What can hang from each mark:
F: X Z
P: N
K: P U
Q: U
Y: M
U: N
S: Z
N: P U Z
Z: A C F K N
C: X
X: C F S
M: U Y
B: P
V: U
R: B T

Known rows, with every way that one mark hangs from another:
Z{C{X} F K N}: [ -1   3  13   6  18  18 -10 -17 -30  -5  -8 -21  12 -31 -24  30   8  30
  15   8  16  -5 -13  19 -19  -5 -48  18 -19  11  25   7  33   7 -38 -14
 -25  -4  -3 -10 -22]
X{F S}: [ -1   9   3   8 -13  21  -4 -12   5   3  -8   5  -5 -15  11 -16 -21 -24
   0  -7   2 -16  14   2   1  -5   1   2  -8  -7   4   2   7  11 -10   1
  13  13  -1   5 -12]
U{N{P Z{A F K}}}: [ -5 -17   7   4   3   4   5 -15   2  14   0 -22  10 -26  -9  17  11  17
 -13   8   0  -3   7  13 -11  -9  -2  -6 -34  -5   8  -2  10   2 -12  -1
   2   3   2  -1  -1]
M{U{N} Y}: [  6  -9  -8  -3   7   1 -13 -23  -2  12  18  18  14 -17  -4   6   6  30
   3  -1   1  25   4   7  -5 -11  10  -9 -13 -20   2 -14   1   4  26  -4
  31   0  -4  -5 -18]
U{N{Z{C F{X} K{P}}}}: [ -2 -15  12   9   4  -5  -4  -9  -6  14   1 -21   7 -27 -18  15  14  16
  -7   2   7   1  10   7 -10  -9  -7   0 -27  -4   6  -2  13  -1 -14  -9
  -8   5   3 -10  -9]
S{Z{K}}: [  7   0   6  12   7   8   4   7  -5 -13   1 -13  -5   4 -19   9   1   5
   2   7  -7  -9 -15 -10  -5   1 -25  11  -7   9  15   8  -7  -5 -17   2
   0   3 -10  -2   0]
C{X{F{Z}}}: [  3   5  -1  -1   9  -1 -18 -23  -3 -11   1   2  19  -4   2  -4 -20   5
  -4   4  10  -3   2   4   9 -15 -10  -1   1  -5   6  11  -1   7  -6 -10
  11  -4  -1   0 -24]
S{Z{C{X} F K{P U}}}: [  7   3   8   3  19   8  -4   3 -16  -8 -11 -26  -7  -9 -34  24   1  10
  10   7  11   1  -7  -5 -25   2 -36  15 -13  14  19   4   6 -14 -34  -1
 -12  14 -12 -13 -15]
Q{U{N}}: [  5  -2  -1  -2  -8 -12  -7  -9  -3  -6   9   6   6 -28  -6  18  -2   7
  -4  -7 -15   8   4  19   0   0   9  -5 -16 -11   6   0   0  -4   3  -5
   4   4 -16   3 -16]
Z{C F{X} N}: [ -7   5   8   5  16  11  -5 -16 -24  12  -3 -15   5 -36 -19  17  19  14
  16   8  -1   5   4   7 -19  -7 -19  12 -14  -2   5  -3  30  10 -27 -11
 -21  -8   0  -7 -22]
X{F{Z{A C N{U}}} S}: [ -1   9   5   6  10  20 -12 -17  -7   4  -5  -6   1 -32   2 -13 -15 -16
  -8 -10   0 -12  17   3  -7  -9 -16   6 -26 -15   9   8   3  22 -28   1
   2   3  -3   3 -21]
B{P{N}}: [ -8  -1  -3   2  -1   3  12  -6  -2  -5  -2   0  -3 -13   9  -5   7  12
  -8  14   5   2 -10  -7 -19   8  -5   3  -7   3  10   5   6   6 -10   1
  15   1  -8   6  -8]
Z{A C}: [ -1  13   8   1  23   8   6  10 -12   2  -2  -7  -8 -18   3   0   4   5
   1 -10  -7   6   5   1 -17   3 -14  14  -5  14   4   0   5   1 -20   2
 -14  -3  -4 -15   2]
M{U{N{P Z{A C K}}}}: [ -5 -12   5  -5   5  -2  -4 -20  -2   7   3 -10   8 -29 -10  18   9  27
  -7  -4   0  13   1  12 -11  -8   3  -1 -19  -9   7   1   6   6  12  -4
  11  -2  -4  -5  -6]
R{T}: [ -8  10  10  19  -2   6 -10  -1   0  -7   8   9   8 -10   7   9  11   8
  -1   9   3   1   2   4   4 -16  -6   1  -1   0  -3  -9  -4  -1   1  -7
   3  -2  -2   5   5]
N{P Z}: [-19 -15  -3   2   1  -3  -1 -14   6  15  -5 -25  16  -5  -7   6   0   3
 -13   6  -1  -8   8  -4 -10  -4  18 -18 -11  -2  -1  -5  -9   6   6  10
  13  -4   2  -6  16]
Y{M{U{N{P Z{F}}}}}: [ -9   0   0 -16  14 -13 -17 -17   6  12  -9  -5  -8 -19  -6  24  17  14
  -7   2  10   7  -6  22 -14 -15  11  -1 -12 -11  -1  -4  10   7   6   2
   8   5   0  -6   2]
P{N{Z{K}}}: [-15  -8   4   4  13   3   1   1  -3   1   6 -11   5 -12 -19  13   7  13
  -7   2   9  -8  -6  -7  -8  -7  -9   7 -14  13  19   5   0  14  -3  -5
  -6  -5 -10   2  11]
X{C S{Z}}: [-12   3  -5  12  -8  24  -8  -4  17  -7  -4  -8  -1  -5  -2 -18  -9 -31
  -3   0 -12 -11   7 -23 -12  -3 -15  11   6   1   1   1  -2  10 -17  -1
  12  17  -9 -15 -15]
M{U{N{P Z{C}}} Y}: [ -5 -15  -6   0  11   0 -14 -28  -2  22  15   4  21 -23  -8  11   8  31
  -1   1   1  22   7   4 -13 -12  16 -14 -18 -16   2 -17  -1   7  27   1
  34  -2  -5 -11 -10]
S{Z}: [  3   2   1   6   9   5   1   8   0  -8   3  -6  -6   5 -11   3   1  -4
   1  10 -10  -5  -9 -10  -4   0 -11   9   1   6   5   4 -10  -6  -9   3
   4   2 -12   1  -1]
S{Z{A}}: [  7   9   0   3  19  11   5   9  -1  -9   3  -7  -8   2  -7   1   2   0
  -1   7 -12  -5  -6  -6  -8  -1 -15  13  -3   9   7   5 -12  -6 -18   4
   0  -1 -12  -1  -1]
K{P{N{Z{C{X} F}}} U}: [ -4  -8  -8 -20  18 -11  -9  -5 -10   9 -11 -18  -1 -19 -30  21   0  -1
  -6  -1  32  11  19  -1 -24   3  -4   0 -16   2  11 -10   0  -5 -13   1
 -16  11  -7  -9  -8]
M{U{N{Z{C K}}} Y}: [  1 -11  -2   4  12   0 -14 -22  -6  16  18   6  18 -19 -12  11   6  36
   1  -3   6  20   2   7  -9 -13   4  -7 -19 -12   8 -12  -1   6  22  -4
  28  -2  -4 -13 -12]
R{B{P{N}}}: [ -8   8  -5  17  -7   6   6  -8  -4   5  11   4   9  -8   8   6   8  15
   0  18   9   3 -11  -1  -8   1  -3   8   1   1  -2  12   2   0 -15  -5
  11   3 -14  13  -4]
Z{A C F K N{U}}: [  5   3  11  -1  28  21   2 -13 -32   3  -9 -29   2 -48 -25  34  16  24
   7  -4   8  -2  -5  24 -33  -6 -40  24 -40  12  26  11  29  14 -49   1
 -36  -1  -4  -5  -9]
Y{M{U{N}}}: [ -2   5   0 -16  13 -15 -18 -11   6   6  -6   7 -12 -17  -1  18  15  10
  -6  -3   8   9  -7  20  -7 -12   7   4  -6 -10  -2  -4   8   7   8  -2
   6   2  -1  -6   0]
V{U{N{Z{A F K{P}}}}}: [  4   2  12  -7  13   5  -1   1  -6   3  -6  -5   0 -14  -1  13   8  15
  -5   4  18  -2   3  17 -10  -8  -6  -5 -19  -3  -1   4  13  -3 -22   3
  -2   1   2   6 -27]
C{X{F{Z} S}}: [  1   7  -2  -2   4  10 -21 -25   3  -9  -3   2  17 -10   5 -13 -25  -4
  -4  -3  10  -8   8   1   7 -17 -15  -1  -3 -10   3   9   1  11 -10 -11
  14   1  -3   0 -28]
U{N{Z}}: [ -4 -13   6   4  -2  -9  -6  -7   6  10   8  -5  10 -16  -2   6   8   5
 -13   4   5  -2   8  12   3 -10   5  -2 -16  -5   0  -2  -1   1   4  -7
   3   2  -1  -1   0]
F{Z}: [  1  -3   1   3  13  -8  -8  -1  -4  -1   8  -9   3   7  -9  -7   0  10
  -8   1  -4   3   0 -11   5  -4 -13  -8 -12 -16   2   6 -11   2  -7  -1
   2  -9   2   2 -12]
Z{C F N{P}}: [-12  -2   8   3  14  15   0 -13 -22  15 -10 -21   1 -35 -15  22  18  10
  10  15  -2   0   1  12 -26   6 -14   5 -18  -1   8  -6  30   7 -24   1
 -16  -2  -3  -4  -9]
Z{A C F{X} K{U} N}: [  1   9  11  -2  26  19   5 -15 -32   5  -9 -27   0 -44 -30  28  12  24
  12  -5  10   4   6  17 -31  -8 -48  21 -37   5  27   0  28   9 -52  -7
 -34  -5   3 -15 -22]
B{P{N{U}}}: [ -7  -5  -4  -3  -1   1   9 -13  -1  -3  -3  -3   3 -22   6   1   7   8
 -11  11   8   4  -7  -4 -23   3   1   3 -13   3   8   9   5  11 -10   3
  12   5 -10   9  -6]
U{N{P Z{C{X} K}}}: [-10 -21  11   7   1  -3  -4 -16   1  10   0 -20  18 -29  -9  15   7  13
 -16   4   2  -1   8   7  -8  -8  -3  -5 -22  -1   6  -3   6   5  -5  -6
   5   3  -2 -12   0]

Rows:
[-12   8  -1  16 -20  24  -8 -17  15  -1  -7   1   0 -16  14 -23 -22 -41
  -3  -4  -3 -18  20 -10  -5  -6   0   6   1  -5   6   3   8  20 -14   0
  17  20   0 -11 -20] -> X{C F S}
[  2 -13  -5   1   9   0 -15 -25  -2  13  19   8  19 -15 -11  10   5  36
   0  -2   7  19   1   8  -5 -16   6 -10 -19 -15   7 -12  -3   6  25  -3
  31  -3  -2  -9 -12] -> M{U{N{Z{K}}} Y}
[  3 -13  -4   9  13  -5 -13 -30  -8  -3   5 -24  21 -14 -29  -5   8   9
 -10   3  -9   3  14 -25   0  -8 -28  -6 -18 -27  10   2  -1  20 -30 -11
  -5 -17  14 -17 -35] -> F{X{C} Z{K{P} N}}
[-16  -6   4   0  13   4   2   0  -7   5   2 -15   1 -14 -27  20   7  15
  -2   4  17  -5  -5  -1 -15 -10 -13   7 -21  12  22   5   6  10  -8  -4
 -10   1 -11   4   5] -> P{N{Z{F K{U}}}}
[-17   3   4   6  10   1 -15 -10  -3   7  -3 -16  15 -12  -5   1 -12   0
  -5  -5  13  -9   6   1  -7 -15  -2   0  -3  11   3   3  -4   8  -4  -4
   5   0  -5 -13   0] -> N{Z{C{X{F S}}}}
[  5  -9  -2  -9  17  22   6 -39 -18   6 -10 -30  18 -47 -27  30  16  24
   0   4  -2  -2   5  16 -26 -14 -22   6 -46  -8  18   7  26  20 -42   2
 -19  -7   6   3 -18] -> Z{A F{X} K N{P U}}
[ -4  -9  -2   0  -6 -14  -8 -16   0   1   7  -6  15 -30  -9  21  -2   8
 -11  -4 -15   4   8  17  -5  -2  18 -14 -22 -11   6  -1  -4   0   6   0
  10   2 -14  -1  -7] -> Q{U{N{P Z}}}
[  2  -1   1   1   1  -9  -7 -17  -7  -3   9  -9  13 -32 -15  24   0  19
  -4  -8 -11   5   5  19  -6 -11   3  -6 -28  -8  12   4   2   0  -7  -7
   1   0 -11  -1 -17] -> Q{U{N{Z{A F{X} K}}}}
[  0 -11  -8  -1  10  -2 -17 -24  -1  16  20  11  19 -15  -7   7   5  31
   0   0   6  20   4   9  -5 -15  13 -11 -15 -17   2 -14  -4   5  29  -3
  32  -2  -3  -7 -13] -> M{U{N{Z}} Y}
[-10 -13   3 -11   0 -10  -8 -13   2  12  -3 -12  11 -24 -10  16  -5  -3
 -12  -2  18   8  17  12 -12  -7   1  -5 -19  -4   6  -9  -4   0  -1  -1
   1  12  -5 -10  -5] -> K{U{N{P Z{C{X}}}}}
[  1  -7  -2  -2  -9 -10  -5 -15  -2  -3   5   1   9 -32  -6  21  -2   6
  -7  -4 -20   9   7  17  -5   2  15 -11 -19 -13   5  -2   1  -2   4   0
   8   4 -14   2 -13] -> Q{U{N{P}}}
[-15 -12  -2  -7  13  -2  -5  -8  -1   7   4 -11  11 -25 -20  17   6   2
 -12  -2  11  -3   1  -3 -13 -16   8   6 -17  10   9   8  -4  20   3  -1
  -6   1 -16   8  12] -> P{N{U Z}}
[ -9 -21   4   3  -3  -5  -2 -14   8  15   3 -13  13 -22  -3   9   9   3
 -17   8  -3  -1  12   7  -2  -6  14 -11 -21 -10  -2  -6   2   3   5  -1
  10   2   1  -2   3] -> U{N{P Z}}
[-11  -5   1   2   9   2  10 -11  -7  -1  -4 -16   6 -27   0   5   7  17
 -14   6  12   0  -7  -2 -30  -1  -7   6 -21  11  15  12   2  14 -19   5
   8   3 -10   0   0] -> B{P{N{U Z{A C K}}}}
[ -9 -18  -9   1  11  -4 -16 -40  -1   5   5 -22  30 -26 -20  -4   7  -2
 -16   4 -17   7  19 -22  -5 -17  -5 -10 -17 -29  -1   4  -3  31 -18  -6
   5 -13   7 -10 -30] -> F{X{C} Z{N{P U}}}
[-14  -4  -1   3   0  -1  10  -8  -3  -3  -3 -11   3 -12   0   2   3  15
 -12  12  16  -2  -8  -3 -22   4  -9   1 -16   6  18   6  -1   7 -12   3
  13   3  -7   1  -3] -> B{P{N{Z{K{U}}}}}
[ -5   7   4   7   3  20  -4   6   2  -1  -7  -6  -8 -10  -5 -10  -5 -13
   2  -6  -7  -8   2 -13 -12   0 -18  10  -3   2  -1  -1  -1   1 -17   0
   4   9 -13  -5  -7] -> X{S{Z{C}}}
[ 12   5   9   4  24   7   9   9 -19  -2 -11 -23 -12 -20 -14  10   6  15
  -2 -14   1   2   6  -3 -22  12 -28  12 -19  13  16   0   8  -5 -37   5
 -23  -2   3 -23   0] -> Z{A C K{P}}
[-12  -4  -4  -4   7   3   9 -15  -2   2  -4 -14   6 -23   2   5   7  15
 -12  12  13   1  -7   1 -29  -4   1   4 -21   6  11  11   5  11 -15   6
  11   4  -9   8  -3] -> B{P{N{U Z{A F}}}}
[  0   9  -3  -3  -3  14 -18 -25   4  -9  -8   7  16 -13   9  -9 -25  -9
  -1  -3  12  -9   8   6   5 -15  -8   2   3  -1   2   6   6   9  -6 -10
  14   5  -4  -1 -23] -> C{X{F S}}
[ -7   4  -1 -18  19 -11 -15 -17   5  12  -9  -5  -8 -21  -4  23  18  16
  -8   0   9   7  -5  23 -16 -16   8   1 -14 -10   0  -4  10   8   2   2
   6   3  -1  -7   3] -> Y{M{U{N{P Z{A F}}}}}
[  3   3  11  12  17   8  -3   5 -11 -15  -3 -15  -1  -7 -21  12  -1  10
   5   5  -4  -5 -15 -10 -11  -1 -34  17  -1  18  16   9  -2  -4 -23  -4
  -3   2 -15 -13  -6] -> S{Z{C{X} K}}
[ -4  -8  -1  -1  -5 -11  -8 -18  -3   3   6  -9  12 -31 -12  25   0  11
  -7  -1 -13   5   7  19  -9  -3  16 -13 -25 -12   7  -1   1  -2   2   0
   8   5 -14   1 -11] -> Q{U{N{P Z{F}}}}
[  3  10   8  14  -3  22  -3  -3  -4  -1 -14 -10 -14 -19 -10  -5 -20 -25
   1  -6   5 -17  11  -7 -13   2 -19  11 -16   0  15   3   2   4 -28   4
   5  19  -7  -6 -13] -> X{F S{Z{C K{P U}}}}
[  2  -8  -6  -9  25   1  -8 -20  -9   2   4 -17  15 -20 -12   3   5  10
 -17   2  -7   2   7   2  -6  -7 -13  -5 -29 -20   6   6  -8  16 -21   6
  -4 -16   2   4 -12] -> F{Z{A N{P U}}}
[-10  -7   2   6  16   7 -14 -27 -11  10  -1 -19  16 -31 -18 -12   7   6
  -7  -4 -17   4  19 -22  -7 -11 -20  -8 -20 -29  -3  -3   3  22 -24  -9
   2 -17   4 -10 -31] -> F{X{S} Z{C N{P}}}
[ -2   8  10  11  17  11   2  11 -11   0  -2 -17 -13  -5 -19  13   9   3
  12  12  -8  -1 -11  -9 -19   0 -20  15  -4  13   8   5   6  -9 -22   1
  -5   9 -15  -5  -5] -> S{Z{C F}}
[ -1 -18  -6   1   7   1 -11 -30  -1  17  15   3  22 -19 -11  13   6  35
  -2   1   2  19   5   5  -9 -12  12 -15 -22 -18   7 -15  -2   7  26   1
  35  -3  -2  -9 -10] -> M{U{N{P Z{K}}} Y}
[ -7   6  12   6  11   7   1  -6 -15  13  -5 -16  -4 -22 -15  10  13  13
  16   0  -4  10   3  -6 -20  -9 -10   6  -8   4   0  -1  25   1 -19  -8
 -11   4  -1  -9 -16] -> Z{C F{X}}
[ -5  -8  -4  -3   5  14   0 -32 -12  13  -6 -16  13 -29 -17  16  16  13
   8  18  -5   0   7   7 -13  -6  -4  -4 -19 -17   2  -5  26  11 -19  -4
  -5  -8   6   5 -19] -> Z{F{X} N{P}}
[ 12  -8  -1  -4  28  -3  -1  -5 -11  -5   3 -21   3  -9 -23   4   5  19
 -15  -6   0   3   3 -11  -8  -2 -26  -1 -31 -11  15  10  -9   6 -28   2
 -12  -9   3  -1 -11] -> F{Z{A K{P{N{U}}}}}
[  1  -4  -8 -18  19  19   2 -28 -13  11  -8 -21  11 -40 -11  25  13  10
  -2  10   1   0   6  24 -26  -7  -5   6 -34  -8   7   3  21  14 -29   9
 -15  -3   0  10  -9] -> Z{A F N{P U}}
[-11  11   0  21 -13  27  -8 -12  15  -6  -5  -4  -3 -12   5 -21 -21 -43
  -2   3  -9 -21  13 -17  -8  -6  -7  12   3   0  10   6   2  17 -19   2
  20  22  -8 -11 -19] -> X{C F S{Z}}
[-11 -14   5  -8  -2  -8  -3 -13  -1  18  -4 -17   7 -27 -15  18   2  -1
  -8  -1  13  11  20   9 -16  -8   4  -6 -25  -7   5 -10   3   0  -5  -1
  -1  13  -2  -8  -7] -> K{U{N{P Z{C F{X}}}}}
[-19  20   4  35  -2  14  -5 -10  -4   2  20   7  20 -17  15  14  18  26
  -4  26  13   3  -7   5  -7 -20  -9   8  -5   5  -4   3  -6   1 -16 -10
  14  -1 -16  15   5] -> R{B{P{N{Z{A}}}} T}
[  6   9  12  12  23  14   8  14 -12 -11  -1 -17 -12  -9 -17   9   5   9
   3   0 -11  -6 -12  -9 -17   3 -34  21 -10  19  19   8  -3  -4 -32   4
  -9   0 -13 -13   2] -> S{Z{A C K}}
[-16   0   5   3  14  -6 -14  -6  -4   6   0 -18  16  -7  -8   6  -4   8
  -5  -3  12  -4   2   1  -7 -13  -3   0   0  13   2   2  -6   4  -2  -5
   0  -4  -5 -16   5] -> N{Z{C{X}}}
[-10   8  -5   9  -1  27  -5  -3  15  -8  -3  -8  -2  -8   1 -20  -9 -28
  -4  -3 -14 -11   8 -21 -15  -4 -19  14   3   2   3   2  -3  10 -24   1
  10  15  -9 -17 -15] -> X{C S{Z{A}}}
[ -1   3   5   4  29  -4  -5 -10 -12   4   7 -15   8 -16 -13 -11   7  17
  -6 -10 -17  14  13 -22  -5 -14 -19  -2 -14 -13  -1   4  -4  11 -24 -10
  -4 -18   5 -13 -24] -> F{X Z{A C}}
[ 10  -6   1  -3  25   2  -7 -15 -15  -6   6 -19  12 -16 -19   8   4  19
 -14  -3   0  -2  -1   5  -3  -8 -32   3 -35 -14  18  13  -6  16 -30   0
 -13 -16   3   3 -14] -> F{Z{A K N{U}}}
[  1   0  -8  -8  17  15   5 -17  -8   2  -3  -7   8 -25   2   7   8   5
  -8   7  -7  -4   8  14  -9   5  -7   3 -16  -7   7  -5   6  11 -20   6
  -7 -15   2   0  -2] -> Z{A N{P}}
[ -2  -3  -2  -5  16   0   1 -13  -9  10  -6 -34   7  -8 -27  16   1  18
  -3  -4  19  -2  11   4 -17 -14 -11  -4 -30   1  13   1  -1  -3 -26   2
 -12   0   8 -11  -4] -> N{Z{A F{X} K{P U}}}
[-13  -4  -2  -1   9   0   8 -11  -4   1  -3 -13   5 -26   4   3   6  12
 -15   8  10   2  -5  -2 -29  -1   0   6 -17  10  10  10   0  14 -15   6
  10   2 -12   1   0] -> B{P{N{U Z{A C}}}}
[  1  -5  12   3  24  -1   1   1 -14   1   1 -24   0 -16 -18   6   3  19
 -12  -9  -2   7   6  -6 -14  -1 -34   0 -33  -7  18   4  -5   3 -30   1
  -9  -4   1 -13 -12] -> F{Z{A C K{U{N{P}}}}}
[ -3 -10  -2   1  16  -3 -10 -15  -8   2   5 -14  12  -6 -12  -1   5  10
 -11  10  -7  -1   3  -5   2   0 -15 -10 -18 -22   5   2  -6  10 -12   0
   1 -16   4   4 -13] -> F{Z{N{P}}}
[ -7  -7  -5 -12  15  -1  -8 -25  -2  16  -1 -29  21 -24 -19  17   3   9
  -9  -7  11   1  10   9 -19 -30  12   0 -28   1  -1  11  -2  15 -13   4
  -5   3   0   0   1] -> N{U Z{A F{X}}}
[-21  18   5  37  -6  11  -7 -10  -3   2  20   8  21 -16  12  14  19  24
  -4  28  15   3  -9   3  -5 -19  -7   6  -4   4  -5   4  -6   1 -11 -11
  16   1 -17  16   5] -> R{B{P{N{Z}}} T}
